Every row comes from one small tree of marks. Brackets hold a mark, then the marks that hang from it, in alphabetical order. Every link used is in the known rows. Which tree was each row made from?
Known rows
{fefi kagoz}: [ 28  18  -9  11   9 -23  -5   8   3   1   9  17  -2  -6  20   6  -5  14
  -1 -17   0   5   4   6  15  -7   0  -1  -9]
{fesilo {gizifeb pimoze}}: [ 19  10  -1  10  17 -27   5   7  33   2  10  -8   2 -14   5  12  -7   3
  -6  -8  -5 -14  -5   5  -2  24  16  -2 -16]
{pipog {ragad {kagoz tafi tikon}}}: [  6  16  -1  16 -10 -22 -13  20   9 -28  16   7 -32 -27  14  -8   6   6
  -9 -18   8  -4  15  13   9  19  11   5  -5]
{fefi gizifeb peta pimoze}: [ 39  16 -12  -8   8  -8   8  -8  20 -18  -6   9   3 -15  20 -12  -6  32
  11 -26 -17  -9 -19  10  -7  21  13  -2 -16]
{tafi ragad}: [ 16  28   9  15   3 -27  -1   6   2  -3   1   3   0 -15   7   3  -4  17
  -9 -14  -5   3   4   2  -7   1   5 -11 -16]
{ragad {kagoz tafi tikon}}: [  6   6  -6  13  -9 -15 -18  13  17 -20  13   8 -19 -21  18   6  11   1
 -10 -13   9 -11  12  15   6  17  -7   5  -5]
{pipog ragad}: [ 16  26   4  14   7 -28  -4  12   7 -17  12  11 -19 -24   5  -9  -5  13
  -1 -26  -3   3   3   6  11  12  25  -1  -7]
{megil {fesilo gizifeb}}: [  9   9  -7  14  13 -21  -4   3  25  -7   2   6  10 -19  15   2   2   4
  -9   1 -11 -11  11  12  -5  13  15  -1 -12]
{pipog {ragad {kagoz tikon}}}: [  5  22   1  12  -1 -23 -10  18   5 -20  13   7 -25 -21   9  -3   2  13
   0 -18   6   0  19  17  11  16  11   7  -1]
{fera {ragad kagoz}}: [  1  23  -8   6  10 -31 -12  10  11 -18   8  12 -11 -15  10  17   8  21
 -14 -10  -1   6   1   7   6  12   5  -3   6]
{fera {ragad {kagoz tafi tikon}}}: [  1  17  -7  12  -7 -24 -21  15  11 -23   6  10 -17 -23  14  14  14   8
 -20  -8   5   0   7  10   3  13   1  -4   8]
{megil {fesilo {gizifeb {fefi peta} pimoze}}}: [ 20   6   8   3  18 -25   0   4  31  -6   2  -2  18 -14   9   5  -1  10
  -7   4  -7 -10   3   5 -15  29  15   0 -15]
{pimoze gizifeb}: [ 21  23  -8  19  15  -9 -11   3  22  -9  -5  15   2 -24   1   4  -5   4
   6 -23   4  -6   0  20   8  17  14   3  -6]
{fesilo {gizifeb fefi pimoze}}: [ 21   4  12  12  20 -23   2   8  36   1   6  -8   8 -12   2  24  -9   4
  -7  -9   0  -5  -2  -1  -5  36  11  -1 -17]
{fefi kagoz peta}: [ 40  25  -9  -6   6 -31   0   3  -1   1  13  24   7 -10  25  -8  -1  25
   7 -16   2   2  -5  10   6  -4  -4   0 -13]
{tafi kagoz ragad}: [ 11  20   8  19   2 -30  -9   3  -1  -2  -4  13   7 -24  12   2   3  15
 -15  -7  -3   8  -3  -3 -13 -17   1 -18 -32]
{megil {fesilo {gizifeb {fefi kagoz} pimoze}}}: [ 19   2   3  12  18 -21  -2  11  28  -3   0  -3  14  -8  14  12  -3   7
 -12   7  -4  -4  10   3  -7  19  10  -1 -14]
{fera {ragad {kagoz tikon}}}: [  0  23  -6  10   2 -26 -18  13   8 -17   3   9 -10 -16   9  19   9  15
 -11  -9   3   4  11  14   5  10   0  -2  11]
{gizifeb {fefi {kagoz tikon} peta} pimoze}: [ 44  12  17  -3   8 -25  -6  12  11   0   4   3  12  -2   9  13  -8  20
   6 -13  10   4   1   1  -5  20  -1   2  -9]
{megil fesilo}: [ 14  14  -1  12  13 -20 -10   2  17 -13   1  13   3 -16  10  -3   1  11
  -6  -8 -13  -6   9   7  -1   7  16  -2  -5]
{tikon {kagoz ragad tafi}}: [  2  19 -12  15 -11 -12 -16  10  11 -28   6  11 -15 -20  18  -1  10  12
 -25 -19  16  -8  11  -7   9  15   7  -9  -6]
{fefi gizifeb kagoz peta pimoze}: [ 47  14 -22  -8   5  -8  10  -1  10 -11  -5  12   4  -4  34 -12  -7  35
  11 -19 -10  -2 -14  12   0   5   2  -2 -17]
{fefi {kagoz tikon} {pimoze gizifeb}}: [ 34   7 -24  17  -6  -9  -4   4   8  -3 -18  12   1  -9  19   2  -7   5
  11  -7  -4  -3  16  19  10   9  -4   9  -1]
{fefi pimoze}: [ 24   4  -9   7   6 -25   3  -9  16  -9  -1  10  -7 -11  10   0  -8  12
   2 -16 -24  -6  -4  -4   3  19  10   3  -8]
{kagoz ragad tafi tikon}: [ 13  17   5  33 -20 -10 -30  10  10 -24  -3  -3 -13 -28   7   3   5  -3
 -12 -20  10 -11  23  12   6  17   9   2   0]
{tikon {kagoz tafi}}: [  8  14 -14   6  -6 -15  -9  11  14 -21  12  21 -14 -22  23  -2   9   7
 -22 -19  11  -9   1 -10   7  10   5 -13 -11]
{pimoze {gizifeb {fefi kagoz peta}}}: [ 35  20  -1   9  13 -10  -9   6  14  -6  -4  22  16 -17  10   7  -4  14
   9 -19  14   5   1  18   4  21   0   5 -11]
{ragad {kagoz tafi}}: [  6   6  -8   9   1 -20 -11   8  20 -21  20  11 -21 -18  19   3   9   6
 -14 -14   5  -8  -1   6   7  19  -3   2 -11]
{gizifeb {fefi peta} pimoze}: [ 38  12  23  -6  20 -28  -2   3  23  -6   8   3   9  -8  -2  10 -10  22
   3 -18   1  -1 -14  -7 -10  33  12   1 -14]
{pimoze {gizifeb fefi}}: [ 23  17   5  20  17  -5 -14   5  25 -11  -8  16   8 -22  -2  16  -6   5
   5 -24   8   3   3  14   5  29   9   4  -8]
{megil {fesilo {gizifeb pimoze}}}: [ 13   7  -3  11  17 -24   0   6  32  -6   2  -6   8 -14   9   3  -1   4
 -11   4 -11 -15   5   7  -9  18  20  -2 -12]
{megil {fesilo {gizifeb fefi}}}: [ 10   5   4  16  16 -18  -7   5  27  -8  -1   6  16 -18  12  12   1   5
 -10   0  -7  -3  13   8  -6  22  10   1 -13]

Which tree is each row?
[ 32  -1   3  13  -1 -16  -7   5   7  -3  -7  12   4  -3  16  19  -8  12
   4 -12  -5  11  14  -1   6  16  -8   6  -6]	{gizifeb {fefi {kagoz tikon} pimoze}}
[ 33   8   6   1  16 -28   7   9  25   6  10  -1  16  -8  14  16  -6  13
  -2  -5   5  -3  -5   3  -6  27   1   1 -21]	{fesilo {gizifeb {fefi kagoz peta} pimoze}}
[ 11  20  10  24  -9 -24 -17   8  -5   0 -11  10   8 -27  12   5   5   9
 -11  -7   1   5  11   6 -15 -19  -4 -16 -27]	{tafi {kagoz tikon} ragad}
[ 38  19 -23   4  -1 -19   2  -8   2 -11 -12  11   9  -8  21 -14  -4  26
  13  -8  -2  -5   4  17   4  18   0  12  -6]	{fefi {kagoz ragad} peta {pimoze gizifeb}}
[ 18  -3  -6  13  11 -19   0   3  22  -5  -4   6  15 -10  21   9  -1   8
  -9   8 -12  -1  14   4  -5  19   4   3 -14]	{megil {fesilo {gizifeb {fefi kagoz pimoze}}}}
[ 19  -2   1  14  10 -21   4  -1  28  -1   0   3   9 -15  10  20  -5   5
  -3  -8 -10  -2   3   0  -2  35   3   4 -18]	{fesilo {gizifeb {fefi pimoze}}}
[ 36  14 -16  -5   5 -22   6 -14  17 -11  -8  18   8 -20  11 -15  -4  17
  15 -15 -14 -13 -13  12  -5  29   9   9 -10]	{fefi peta {pimoze gizifeb}}
[ 44  12  16  -6  17 -29   0   9  14  -1  10   5  10   0  10  10 -10  25
   3 -13   6   6 -10  -6  -4  21   2   0 -14]	{gizifeb {fefi kagoz peta} pimoze}
[ 33  -8   0  13  -1 -18  -4   3  13 -12   2  15  -4  -9  20  12  -6  10
  -9 -12  -5   9   0 -12   6  21  -5   2 -14]	{gizifeb {fefi {kagoz tafi} pimoze}}
[ 35   5  10  -5   8 -26   1  -8  14 -10   1  16  10 -12   9   5  -6  22
   7 -18 -12   3  -8  -6  -6  33   2   6 -13]	{gizifeb {fefi peta pimoze}}
[ 29  11  -1  26   0  -1 -19  14  18 -12  -9  17   5 -23  10  14  -2  -2
   0 -18  18   3  13  17   8  20  -2   4  -7]	{pimoze {gizifeb {fefi {kagoz tafi tikon}}}}
[  8  17   5  29  -5 -18 -30   3   3 -11 -11  10   5 -27   7   8   4   7
  -3 -15   4   1  16  11   3  -7   5  -3 -14]	{tafi {kagoz ragad tikon}}
[  4  25   5  13  -5 -22  -7  12   1  -7   2  -1  -6 -10  12   8   5  17
  -9  -7   4   0  19  14  -7   5  -9  -3 -10]	{tafi {ragad {kagoz tikon}}}
[ 30  25  -4  18  14   1  -8  17  17 -15  -5 -15  -7   1  15   8 -13  27
  -4 -22  10   2   3  12  10   3  16  -7  -8]	{fefi {gizifeb pimoze} {kagoz ragad}}
[ 17  16   7  25 -22 -17 -15  14   5 -13  -1   2  -9 -29  13   0   6  -4
 -16 -14   5  -7  14   6  -9   6   1  -9 -13]	{kagoz {tafi ragad} tikon}
[  6  19 -10   9 -12 -17  -5  14   7 -18   8  14 -12 -20  23  -4  10  12
 -28 -13  12  -6   4 -11  -3   6   1 -19 -16]	{tikon {kagoz {tafi ragad}}}
[ 33   7 -26  13   5 -15   3  -1  11  -5 -11  15  -1  -7  20  -1  -9  10
   6  -8  -8  -1   2  10  11  10   1   7  -8]	{fefi kagoz {pimoze gizifeb}}
[ 48  27  -6  -3   5  -5  -3  17  12  -6  -1  -1   6  -6  24  -4  -7  28
  11 -22  10  -5  -5  22  -3   1   6  -6 -11]	{fefi {gizifeb pimoze} {kagoz tikon} peta}
[ 21   8  -1   7  12 -22  -2   6  19  -4   2  11  22 -14  22   5   4  12
  -6   4  -3  -2  11  11  -7  16   3   1 -16]	{megil {fesilo {gizifeb {fefi kagoz peta}}}}
[ 14   3   8  12  19 -21  -3   7  33  -7   0  -5  13 -12   7  12  -3   5
 -12   3  -8  -8   7   3 -11  27  16  -1 -14]	{megil {fesilo {gizifeb fefi pimoze}}}
[ 25  -7  -7  17   2 -20   4   6  24  -3   3   6   5 -15  23  17  -3   1
 -10  -3  -3   0   3  -2   1  28  -5   2 -21]	{fesilo {gizifeb {fefi {kagoz tafi} pimoze}}}
[  6  16  -2  12  -2 -26  -6  17  12 -29  22   9 -33 -26  16 -10   5  11
 -12 -18   6  -2   4   7  10  20  14   2  -9]	{pipog {ragad {kagoz tafi}}}
[ 24  -2  -4  16   1 -18   1   7  19   4  -4   4  12 -11  19  23  -4   3
  -1  -3  -3   1  14   7   2  24  -7   5 -15]	{fesilo {gizifeb {fefi {kagoz tikon} pimoze}}}
[ 48   7 -23  -3  -7  -6   7   1  13 -20   0  13  -5 -13  39 -18  -2  25
  -1 -18  -6  -7 -18   7  -2  10   1  -6 -21]	{fefi gizifeb {kagoz tafi} peta pimoze}
[ 18  12   3  22  10 -18  -5  10  18  -1   3   1  12 -11  14  24  -3   9
  -7  -8   8   6  15   9   7  21  -2   2 -16]	{fesilo {gizifeb {fefi {kagoz ragad}}}}
[ 41  32  -4   0  11  -7  -3  11  11 -14  -1  -8   3  -1  20  -7  -9  39
   4 -22  11  -2  -7  17   1   6  13  -5 -12]	{fefi {gizifeb pimoze} {kagoz ragad} peta}
[ 22   3   1  22  -2 -15  -8  15  21   0   4   6   8 -20  20  23   1  -4
 -10  -7  10   0  13   9   3  20  -7   0 -17]	{fesilo {gizifeb {fefi {kagoz tafi tikon}}}}
[ 15   5  -1  16  13 -18  -5   9  22  -4   0   7  16 -13  19  12   0   7
 -10   4  -4   0  16   9  -3  14   4   0 -14]	{megil {fesilo {gizifeb {fefi kagoz}}}}
[ 36   9   4   2   3 -24  -3  -4   2 -10  -3  11  10  -2  17   6  -6  29
   5 -13  -3  10   5  -2   2  24  -6   8 -10]	{gizifeb {fefi {kagoz ragad} peta pimoze}}
[ 35   9 -20  14  -4   5  -2   9  10 -10 -17   3  -5  -4  28   4  -9  18
   7 -18  -8   0   9  16   8   0   1  -2  -7]	{fefi gizifeb {kagoz tikon} pimoze}
[ 26   3   6  12  18 -23   3  13  28   5   7  -5   9  -6  11  24  -9   7
  -7  -4   5   0   1   1   0  25   4  -1 -18]	{fesilo {gizifeb {fefi kagoz} pimoze}}
[ 28  17  -1  20  15  -5 -13  10  17  -7  -7  18  10 -16   7  15  -7   8
   5 -19  12   8   7  15  11  19   2   5  -8]	{pimoze {gizifeb {fefi kagoz}}}
